Each row comes from the steps of one path. Every step used is in the known rows, and no mark comes twice. Write the path behind each row, first mark first.
In the rows, zero is written as 128.
Known rows:
W -> Z -> M: [142 140 145 126  77  97  76 178 155 124 167 140 125 154 130  81 161 100
 121 115 124 150 133  98 136 145 143 127 116 119 124 120 132 130 117 119
 132  97 133]
X -> E: [145 151 131 125 122 131  93 147 141 127 145 135 120 154  84 111 138 127
 127 136 112 149 118 112 155 143 118 137 128 128  60  89  93 121 110 105
 154 116 130]
M -> Z -> W -> K -> J -> S: [138 119 134 154 108 106 170 155 133 127 195 120 135 140 115 147 143 126
 106 159 149 115 128 122 118 123 110 128 116  95 138 145 148  99 148 139
 124 133 139]
Z -> W: [143 130 137 164  93 109 106 130 127 152 156 142 122 139 131  97 102 114
 127 145 118 130 159 122 140 151 125 126 121 129 161 155 132 113 116 119
 141 115 132]
K -> J -> S -> L: [154 151 145 134 124 136 100 140 127 111 195 120 128 156  98 104 146 175
 153 162 136  97 125 122 137 105 116 161 113 105  70 172 147 117 142 129
 129 136 143]
J -> S -> M -> Z -> W -> K -> V: [141 144 137 157 119 137 149 137 128 127 165 115 120 148  95 105 122  73
  91 170 142 126 144 121 118 117 113 121 112 119 157 149 129  98 141 195
 110 128 124]
W -> E -> X -> S -> L: [144 178 149 126 120 153  79 136 108 122 143 132 122 149  91  89 149 169
 157 142 110 128 150  81 154 116 122 139 118 112  56 149  89 126 134  91
 121 134 142]
X -> E -> W -> Z: [134 151 148 142  95 125  43 135 166 106 164 123 121 163  86 124 147 115
 125 115 132 126 126 113 165 139 135 140 126 107  64  88 100 124 131 104
 128  81 126]
E -> X: [137 155 136 143 126 106 117 145 125 134 161 134 113 121  94 112 142 127
 143 121 112 142 147  69 122 128 137 133 140 101 126 105 110 121 136 120
 112 115 122]
L -> S -> J: [134 137 152 140 143 106 156 140 114 126 126 128 114 157  96 150 125 119
 138 150 118 138 152 122 145 118 118 140 123 136 193 156 132 125 143 123
 141 116 144]
K -> J -> S: [160 120 130 138 112 102 143 153 133 117 199 123 132 149 102 138 150 137
 132 146 136 121 124 126 114 115 111 146 120  93 116 140 146 115 149 135
 125 127 143]
X -> S -> M -> Z: [ 79 168 141 126 129 130 143 102 107 116 149 143 136 135  73  91 132 117
 181 134 118 125 143 115 127 120 138 107 114 120 160 123 111  92 116 127
 121 104 123]
U -> S: [129 132 145 125 102 124 124 135 131 145 149 136 102 142  97 118 148 114
 138 111 135 134 153 132 145 138 125 131 114  65 164 132  90 119 119 105
 114 118 111]
E -> W: [145 151 159 147 105 110 104 106 119  86 154 127 119 164  88 112 125 118
 134 121 116 120 151 130 147 131 137 134 119 101 103 134  98 117 136 126
 120 113 128]
W -> Z -> M -> S: [127 154 142 128 108 105  72 118 131 123 160 139 124 159 127 121 153 109
 157 106  89 126 137 104 146 146 138 137 115 135  85 132 114 134 108 137
 129 116 158]
M -> Z: [ 72 165 145 132 128  98 154 128 123 128 157 138 127 122  99 112 116 108
 167 134 126 126 137 119 141 137 132 119 124 117 158 123 130 102 110 129
 122  95 112]
S -> J: [124 136 151 137 137 115 150 139 119 129 136 121 139 158  91 125 129 128
 138 141 115 146 149 124 149 116 118 130 122 127 172 154 127 131 132 135
 133 116 125]
S -> J -> K -> V: [154 147 138 112 131 124 145 134 122 123 157  99 123 166  75 116 135  87
 130 175 118 145 147 158 125 100 106 152 125 142 135 167 115 126 134 179
 130 112 131]
W -> K: [130 139 149 147  93 119 144 159 137 122 155 117 126 152  92 145 136 113
  78 120 136 136 136 113 134 139 120 114 116 124 166 115 112 123 122 130
 113 148 115]
J -> S -> M: [146 142 123 140  91 137 110 114 118 102 173 134 131 166  64 103 171 146
 166 120 124 113 127 126 103 121 133 135 107 105 184 111 150 112 124 128
 121 135 134]
U -> S -> M: [132 144 136 125 104 149 106  99 115 122 151 133 114 154  61  91 165 126
 158 111 132 117 146 130 113 117 136 129 105  87 201 119 108 114 125 119
 110 126 114]
M -> Z -> W: [100 148 140 163 111 104 136 125 120 154 154 144 127 121 133  94  92 104
 147 156 124 121 158 122 144 155 129 116 121 124 166 154 136  93 109 127
 137 100 123]
U -> S -> M -> Z: [ 68 164 142 126 127 130 148 100 113 126 150 137 121 127  74  96 137 111
 176 126 135 113 142 125 127 123 139 116 111  93 195 121 120  91 115 127
 116 103 105]
E -> W -> K -> J -> S: [160 118 141 150 103 109 155 152 133 104 195 111 133 159 100 151 149 133
  97 142 145 116 126 125 116 111 111 135 113  87 111 136 132 111 159 139
 116 142 141]
L -> S -> J -> K -> V: [159 147 138 114 135 121 148 136 120 122 151 101 111 165  77 124 135  83
 130 178 119 140 148 159 123 100 107 156 127 146 144 167 117 122 142 173
 132 114 140]
Z -> M -> S -> J -> K: [129 146 140 103  96 108 151 129 110 120 142 106 141 172  90 136 165 133
 152 151  93 136 148 159 139 128 118 147 121 145 141 169 115 129 105 124
 156 134 151]
J -> S -> M -> Z -> W: [102 145 131 164 101 118 136 113 114 140 158 144 131 130 118  88 112 116
 158 158 126 112 152 122 129 144 134 118 114 118 184 150 149  86 113 130
 137 109 130]
E -> W -> Z -> M -> S -> J: [121 143 158 138 131 111 119 112 117 113 135 122 141 172 110 121 146 119
 146 133  95 134 152 112 160 120 129 132 114 126 119 162 117 134 132 151
 137 115 152]
Z -> M -> S -> L: [135 179 152 125 125 137  67 110 113 113 163 133 124 160 116  85 145 156
 168 138  98 102 138 107 153 125 133 154 108 130  50 173 121 128 110 138
 137 141 154]
E -> X -> S -> J: [137 137 150 137 140 125 148 141 108 132 130 128 138 153  88 116 143 135
 139 146 102 167 163  90 151 105 122 118 125 114 122 156  88 126 146 119
 132 121 138]
L -> S -> M -> Z -> W -> K: [107 141 145 166  94 123 156 140 123 135 147 127 121 134 110 133 116 100
  84 146 143 116 151 111 129 145 125 105 113 130 207 137 126  96 123 130
 126 145 123]
Z -> M -> S -> J: [124 140 153 133 140 110 140 120 107 125 131 126 140 165 113 123 144 121
 149 137  89 140 150 116 154 123 125 130 115 134 134 168 120 132 123 153
 143 129 151]

Which path is each row?
[134 124 149 146 143 118 162 120 125 133 180 112 125 132 105 143 116  97
  83 168 153 106 143 114 104 102 112 121 114 137 160 154 122 105 167 154
 118 137 130]  L -> S -> M -> Z -> W -> K -> J
[152 154 150 143 112 127  90 114 127  89 148 128 119 169  81 107 129 122
 124 134 112 127 138 123 160 137 130 136 120 105  43 111  78 114 131 112
 144 116 133]  X -> E -> W
[133 140 133 152  78 104 117 148 105 144 108 132 125 146 114 133 120 116
 139 132 124 136 155 106 135 167 103 124 119 122 196 115 131 131 124  85
 121 112 128]  Z -> W -> E
[140 147 157 150  95 131 127 142 135  94 150 111 126 167  84 138 138 112
  64 129 134 130 137 114 152 140 122 115 115 111  96 107  81 119 130 124
 126 151 121]  X -> E -> W -> K
[111 136 131 161 113 119 142 108 114 143 170 140 133 125 121  91 110 113
 150 164 134 107 150 122 122 132 128 121 113 116 176 158 148  86 127 141
 139 108 131]  K -> J -> S -> M -> Z -> W
[111 158 129 153 109 109 129 133  99 139 124 134 119 112  97 115 141 123
 156 131 119 130 157  60 114 141 126 122 136 101 179  97 122 116 138 104
 107 115 121]  S -> M -> Z -> W -> E -> X
[ 72 172 140 130 130 121 147 100 111 115 157 138 132 131  75  95 132 116
 180 131 125 113 135 120 121 125 140 117 116 122 184 119 134  95 113 133
 119 101 111]  S -> M -> Z
[129 178 154 126 122 137  50 119 125 115 168 130 123 161 117  93 149 153
 169 133 102 102 134 106 159 126 135 156 110 133  48 164 125 130 114 132
 134 129 154]  W -> Z -> M -> S -> L
[146 144 153 132  74  97  73 162 149 103 168 136 122 163 128  76 156 100
 116 116 122 143 142 102 142 144 150 126 112 110  98 124 120 128 123 120
 130  96 133]  E -> W -> Z -> M
[132 140 138 105  96 107 158 142 117 122 145 103 138 168  76 135 156 139
 144 154 113 140 146 164 134 121 116 147 126 143 169 156 122 126 112 113
 152 128 132]  S -> J -> K
[108 158 131 153 111 100 133 147 105 146 123 134 115 109 109 124 130 119
 150 130 119 136 158  58 125 147 124 122 139 101 164 100 118 118 139  96
 111 110 122]  M -> Z -> W -> E -> X
[ 81 155 138 137 127 123 169 116 116 110 174 127 138 132  76 116 144 121
 153 143 143 106 126 119 111 116 130 116 112 109 181 121 143  87 130 145
 113 120 120]  W -> K -> J -> S -> M -> Z
[124 146 137 105 104 110 151 117 111 123 145 105 139 168  78 152 156 137
 157 147  96 131 146 164 141 124 115 151 123 149 150 165 113 128 104 121
 152 133 146]  M -> S -> J -> K
[134 151 130 154 105 103 120 151 108 145 124 133 113 117 110 123 137 124
 142 127 116 140 159  59 123 147 122 127 139 103 162 102 117 127 141  96
 110 115 125]  Z -> W -> E -> X
[129 180 150 128 137 143  67  97 114 118 165 129 122 158  99 109 134 164
 178 138  99  94 135 117 157 123 126 159 112 133  60 168 120 130 113 135
 130 137 148]  M -> S -> L
[ 98 151 132 150  90 113 133 130  96 138 106 133 132 137 103 118 120 112
 155 135 129 124 153 109 127 160 110 117 116 121 218 113 138 115 121  90
 116 111 124]  S -> M -> Z -> W -> E
[135 155 145 130 109 116  60 111 129 111 155 136 125 168 121 115 153 108
 150 109  88 125 136 103 156 145 138 138 114 124  41 128  96 129 110 135
 139 113 160]  X -> E -> W -> Z -> M -> S
[137 182 155 128 126 148  41 110 126 103 163 129 125 170 112  85 151 157
 161 138 101  98 133 102 169 125 135 157 110 125   4 157 106 127 117 129
 143 131 156]  X -> E -> W -> Z -> M -> S -> L
[114 157 124 156 102 110 136 142 102 137 130 135 118 117  99 118 148 130
 157 131 123 127 152  61 114 145 125 124 134  89 178  97 129 108 139 100
 111 116 127]  J -> S -> M -> Z -> W -> E -> X
[132 156 148 132 103 104  66 107 126 110 157 136 123 164 124 119 154 108
 152 105  90 122 141 106 150 144 141 138 113 124  69 139 106 130 114 141
 130 112 160]  E -> W -> Z -> M -> S
[136 144 135 104  94 114 158 147 103 126 124 107 140 166  73 139 170 141
 146 149 106 153 156 140 133 123 110 137 128 132 149 149  94 128 123  90
 144 129 141]  W -> E -> X -> S -> J -> K
[146 150 129 140 100 151  99 105  97 123 136 140 128 151  67  87 159 133
 159 123 110 138 158  85 108 119 132 114 113 114 156 118  93 114 135 102
 115 131 140]  Z -> W -> E -> X -> S -> M
[133 179 159 131 117 138  48 105 122 101 167 128 124 167 113  90 151 155
 164 135 101  94 140 109 164 123 139 155 106 125  31 167 115 127 120 135
 131 129 154]  E -> W -> Z -> M -> S -> L
[164 150 137 113 137 130 146 136 116 125 151 103 122 160  71 112 142  92
 129 177 111 152 156 136 127  94 109 145 129 133 113 163  95 121 142 167
 124 116 137]  E -> X -> S -> J -> K -> V
[112 139 130 150  95 112 144 132  98 137 123 128 135 138 107 131 128 117
 151 149 139 116 148 108 119 154 104 122 114 112 205 121 145 112 135  98
 114 110 129]  K -> J -> S -> M -> Z -> W -> E
[111 161 130 154 111 106 131 135  96 138 118 136 106 114  99 127 139 118
 155 133 121 126 157  60 112 143 125 127 134 107 188  99 124 112 142  98
 108 115 131]  L -> S -> M -> Z -> W -> E -> X
[106 137 139 169  83 126 162 146 127 130 158 124 132 138 110 125 127 112
  89 144 145 117 146 113 130 145 123 103 111 112 196 134 133  94 118 133
 123 146 121]  J -> S -> M -> Z -> W -> K
[127 147 144 108  95 106 128 121 118 108 145 102 139 177  90 132 167 129
 149 145 101 127 150 160 147 126 125 150 120 142 124 161 110 127 111 123
 151 125 148]  E -> W -> Z -> M -> S -> J -> K
[117 141 152 133 134 112 121 124 121 126 140 123 140 163 113 129 150 120
 149 131  95 139 146 111 158 122 127 131 115 134 135 159 122 138 125 149
 141 117 150]  W -> Z -> M -> S -> J
[132 121 149 147 141 122 158 121 127 135 184 108 136 130 101 132 116 101
  82 168 151 112 142 113 107 102 112 116 112 133 151 151 120 110 159 158
 115 134 121]  S -> M -> Z -> W -> K -> J
[106 150 133 162 114 125 128 108 107 148 149 149 128 122 116  79 111 110
 157 155 117 125 164  99 131 137 138 109 119 119 158 149 120  86 120 119
 135 106 131]  E -> X -> S -> M -> Z -> W
[108 150 133 148  88 120 132 131  93 140 105 135 133 140 103 116 125 114
 154 138 124 131 160 105 132 158 109 110 114 118 200 118 120 113 123  84
 117 109 127]  X -> S -> M -> Z -> W -> E
[ 76 174 137 128 125 127 145 108  97 119 136 140 132 128  73  99 143 121
 183 132 119 129 147  93 121 125 133 106 118 112 166 109 106  96 126 112
 111 104 122]  W -> E -> X -> S -> M -> Z
[122 145 140 104  95 107 130 136 122 122 150 105 139 170  90 136 170 131
 151 143 100 132 144 157 142 127 121 150 122 146 136 158 120 130 105 119
 154 121 149]  W -> Z -> M -> S -> J -> K
[135 133 147 146 130 124 148 140 102 142 112 130 139 153  99 119 139 133
 134 151 105 165 170  86 153 118 114 113 125 114 147 155  92 128 146 108
 129 124 139]  Z -> W -> E -> X -> S -> J
